Each row comes from the steps of one path. Every step used is in the known rows, and no mark comes twice. Write the path behind each row, first mark first.
Known rows
x > e: [-0.01 -0.05  0.15  0.02 -0.18  0.02 -0.03  0.03 -0.11  0.07 -0.09  0.17
 -0.04  0.02  0.00  0.18 -0.10  0.20 -0.20 -0.09  0.07  0.04 -0.19]
e > t > b > c: [ 0.02  0.06  0.05 -0.12 -0.05 -0.11  0.06 -0.16 -0.09  0.11  0.00  0.23
 -0.15  0.05  0.13  0.22 -0.09  0.19  0.01  0.05  0.17  0.03 -0.18]
e > b > t: [-0.04 -0.08 -0.20 -0.05  0.07  0.06 -0.09 -0.18 -0.03  0.21  0.01  0.15
 -0.07  0.17 -0.04  0.21 -0.08  0.16 -0.05 -0.09  0.17  0.06 -0.20]
x > s > t > e: [-0.15 -0.16  0.10 -0.07  0.02 -0.11  0.03  0.07 -0.15  0.09  0.10  0.25
  0.09 -0.01 -0.09  0.40  0.00  0.30 -0.07 -0.03 -0.07 -0.11 -0.32]
s > t > c > x > e > b: [-0.06 -0.25 -0.03 -0.09  0.14 -0.26  0.07 -0.15 -0.01 -0.04 -0.07  0.29
  0.13  0.03 -0.07  0.35  0.07  0.22  0.04 -0.17  0.11 -0.05 -0.31]
x > s > b: [ 0.01  0.02  0.10  0.01 -0.02  0.02  0.04 -0.10 -0.05  0.18  0.20  0.29
  0.01  0.06 -0.03  0.46 -0.10  0.23 -0.07 -0.08  0.00 -0.14 -0.27]
t > c > x > b: [ 0.15 -0.01 -0.02 -0.14 -0.01 -0.23  0.17  0.05 -0.20  0.00 -0.04  0.35
 -0.14  0.13  0.24  0.39 -0.08  0.31  0.01 -0.19  0.11 -0.24 -0.23]
s > t: [-0.13 -0.13  0.04  0.18  0.01 -0.01 -0.07 -0.02  0.01  0.10  0.05  0.20
 -0.01  0.13  0.02  0.27 -0.05  0.20 -0.14 -0.07  0.04  0.04 -0.23]
s > b > t: [-0.06 -0.09 -0.13 -0.07  0.06  0.03 -0.19 -0.20  0.02  0.23  0.11  0.28
 -0.02  0.13  0.06  0.38  0.01  0.15 -0.09 -0.03  0.08  0.04 -0.24]
e > t: [-0.02  0.01  0.03  0.07 -0.14  0.03  0.01 -0.09  0.00  0.15  0.03  0.10
 -0.04  0.22  0.02  0.10 -0.28  0.18 -0.06 -0.01  0.20  0.09 -0.18]
b > c > x: [ 0.09 -0.05  0.08 -0.03 -0.12 -0.06  0.02 -0.06  0.03  0.10 -0.12  0.27
 -0.21  0.08  0.14  0.44 -0.11  0.25 -0.10  0.11  0.13 -0.12 -0.07]
s > t > x > e > b: [-0.11 -0.07 -0.06 -0.03  0.03 -0.10  0.02 -0.18 -0.04  0.06 -0.01  0.17
  0.11  0.01 -0.16  0.19  0.05  0.13 -0.02 -0.19  0.04 -0.02 -0.31]
x > e > t > c: [-0.04  0.00  0.09 -0.15 -0.08 -0.16  0.06 -0.05 -0.14  0.04 -0.09  0.18
  0.11  0.04  0.03  0.13 -0.12  0.19 -0.04 -0.07  0.18  0.10 -0.20]
e > t > c > x > s > b: [ 0.03 -0.02  0.04 -0.20  0.07 -0.23  0.17 -0.23  0.05  0.10  0.18  0.34
  0.11  0.17  0.05  0.51 -0.18  0.25  0.17 -0.01  0.15 -0.20 -0.27]
c > x > t > e: [-0.02 -0.20  0.02 -0.15 -0.11 -0.12  0.03  0.01 -0.17  0.02 -0.01  0.30
 -0.09  0.21  0.01  0.27 -0.14  0.29 -0.05 -0.16  0.10 -0.11 -0.16]
c > x > b > f: [ 0.15 -0.13  0.05  0.08 -0.18 -0.11  0.10 -0.03 -0.05 -0.03 -0.03  0.30
 -0.20  0.19  0.22  0.53 -0.23  0.31  0.03 -0.13  0.11 -0.27 -0.24]
s > x > e > b > f: [-0.02 -0.29  0.11  0.11 -0.08 -0.14  0.10 -0.27  0.00 -0.10 -0.07  0.24
  0.06  0.07 -0.09  0.40 -0.04  0.20  0.07 -0.18  0.10 -0.05 -0.23]
e > b > t > c > x: [ 0.02 -0.10 -0.25 -0.23  0.15 -0.15  0.02 -0.23 -0.03  0.11 -0.09  0.28
 -0.03  0.18  0.10  0.35 -0.04  0.18  0.07 -0.09  0.24 -0.08 -0.16]
b > f: [ 0.00 -0.05  0.07  0.14 -0.21  0.03  0.02 -0.09 -0.08  0.04 -0.09  0.19
 -0.08  0.12  0.17  0.36 -0.20  0.17 -0.11 -0.07  0.12 -0.05 -0.15]
s > b: [ 0.01 -0.01  0.00  0.05 -0.06  0.05 -0.03 -0.15 -0.04  0.16  0.10  0.27
 -0.03  0.08  0.06  0.32 -0.10  0.13 -0.15 -0.14  0.05 -0.02 -0.24]
t > c > x > s > b: [ 0.07  0.00  0.04 -0.18  0.07 -0.19  0.16 -0.16 -0.04  0.10  0.13  0.41
  0.03  0.08  0.11  0.59 -0.07  0.25  0.06 -0.07  0.07 -0.28 -0.25]
b > c > x > t: [ 0.06 -0.15  0.10 -0.07 -0.01 -0.14  0.02 -0.01 -0.01  0.07 -0.04  0.33
 -0.20  0.20  0.04  0.46 -0.09  0.34 -0.07 -0.03  0.11 -0.11 -0.02]
x > t > e > b > f: [-0.05 -0.24 -0.06 -0.07 -0.08 -0.09  0.11 -0.09 -0.28 -0.02 -0.04  0.23
  0.03  0.12 -0.09  0.33 -0.10  0.21  0.02 -0.33  0.09 -0.07 -0.23]

Write each row's path
[ 0.14 -0.01  0.08 -0.06 -0.06 -0.09  0.05  0.12 -0.18  0.13 -0.04  0.28
 -0.24 -0.02  0.09  0.43  0.01  0.33 -0.12 -0.07  0.01 -0.12 -0.17] -> x > b > c
[ 0.12  0.18 -0.06 -0.09 -0.12 -0.06  0.10  0.01 -0.21  0.11  0.02  0.23
 -0.18  0.09  0.15  0.24 -0.10  0.23 -0.05 -0.19  0.03 -0.21 -0.23] -> t > x > b
[ 0.04 -0.06  0.09 -0.16 -0.09 -0.20  0.08 -0.03 -0.12 -0.02 -0.18  0.29
  0.00  0.03  0.14  0.32 -0.07  0.23 -0.08 -0.09  0.14 -0.10 -0.17] -> t > c > x > e
[-0.05  0.01  0.11 -0.08 -0.13 -0.10  0.03 -0.13 -0.11  0.04  0.04  0.17
 -0.02  0.09  0.05  0.04 -0.15  0.16 -0.01 -0.10  0.16  0.09 -0.30] -> x > e > t > b
[-0.02 -0.23  0.06  0.00  0.17 -0.16  0.11 -0.14  0.13  0.10  0.08  0.28
 -0.03  0.06 -0.16  0.62 -0.01  0.34  0.09  0.07  0.04 -0.20 -0.24] -> e > b > c > x > s > t
[ 0.09 -0.10  0.00 -0.10 -0.08 -0.30  0.19 -0.09 -0.07 -0.06 -0.04  0.31
 -0.04  0.21  0.25  0.49 -0.23  0.30  0.18 -0.12  0.22 -0.22 -0.24] -> e > t > c > x > b > f
[ 0.11 -0.10 -0.03 -0.04 -0.05 -0.05  0.09 -0.18  0.02  0.12 -0.10  0.22
 -0.17  0.08  0.00  0.39 -0.10  0.22 -0.02  0.00  0.17 -0.12 -0.13] -> e > b > c > x
[-0.07 -0.28 -0.04 -0.10  0.11 -0.11 -0.07 -0.25  0.06  0.06  0.01  0.24
  0.05  0.11 -0.16  0.29  0.08  0.21  0.04 -0.09  0.10  0.06 -0.22] -> s > x > e > b > t
[-0.04  0.00  0.03  0.05 -0.17 -0.09  0.08 -0.24 -0.07  0.00  0.01  0.20
 -0.07  0.20  0.21  0.24 -0.26  0.12  0.06 -0.07  0.21 -0.01 -0.25] -> e > t > b > f
[ 0.04  0.07  0.06 -0.10 -0.05 -0.09  0.05 -0.08 -0.19  0.10 -0.07  0.29
 -0.23 -0.03  0.19  0.32  0.00  0.18 -0.11 -0.03  0.08 -0.05 -0.16] -> t > b > c
[-0.03 -0.03  0.02 -0.10  0.06 -0.17  0.08  0.05 -0.25  0.04 -0.02  0.31
 -0.04  0.17  0.08  0.25 -0.05  0.27 -0.09 -0.25  0.11 -0.01 -0.10] -> x > t > c
[-0.06 -0.22  0.14 -0.10  0.05 -0.28 -0.04 -0.09  0.02 -0.04 -0.04  0.38
 -0.10 -0.05  0.08  0.47  0.13  0.26 -0.02  0.03  0.03 -0.10 -0.28] -> s > t > b > c > x > e
[ 0.01  0.02  0.04  0.07 -0.16 -0.06  0.06 -0.16 -0.16 -0.01 -0.04  0.26
 -0.14  0.10  0.28  0.32 -0.15  0.13 -0.04 -0.15  0.12 -0.08 -0.23] -> t > b > f
[ 0.00 -0.11  0.03  0.12 -0.13  0.01 -0.01 -0.21 -0.02  0.07  0.04  0.29
 -0.01  0.09  0.13  0.51 -0.14  0.12 -0.07 -0.13  0.07 -0.07 -0.25] -> s > b > f
[ 0.07 -0.02 -0.02 -0.02 -0.02  0.02  0.07 -0.12 -0.11  0.16 -0.10  0.16
 -0.13 -0.01 -0.05  0.31 -0.05  0.19 -0.10 -0.06  0.11 -0.01 -0.13] -> e > b > c
[ 0.00 -0.20 -0.03 -0.24  0.03 -0.11  0.09 -0.02 -0.29  0.09 -0.07  0.27
 -0.05 -0.01 -0.18  0.31  0.07  0.27 -0.05 -0.21  0.05 -0.02 -0.16] -> x > t > e > b > c
[-0.06 -0.21  0.11  0.08  0.04 -0.14  0.03 -0.08 -0.01 -0.01  0.13  0.31
 -0.08  0.30 -0.05  0.29 -0.07  0.30 -0.03 -0.19  0.06 -0.01 -0.09] -> s > x > t
[-0.06 -0.07  0.12 -0.03 -0.19 -0.13  0.04 -0.19 -0.09 -0.04 -0.03  0.19
  0.01  0.09  0.13  0.23 -0.19  0.14  0.05 -0.10  0.17  0.01 -0.30] -> x > e > t > b > f
[ 0.06 -0.12  0.11  0.04 -0.10 -0.09  0.09 -0.23  0.09  0.05  0.14  0.35
  0.00  0.15  0.10  0.73 -0.21  0.24  0.08 -0.04  0.06 -0.30 -0.27] -> c > x > s > b > f
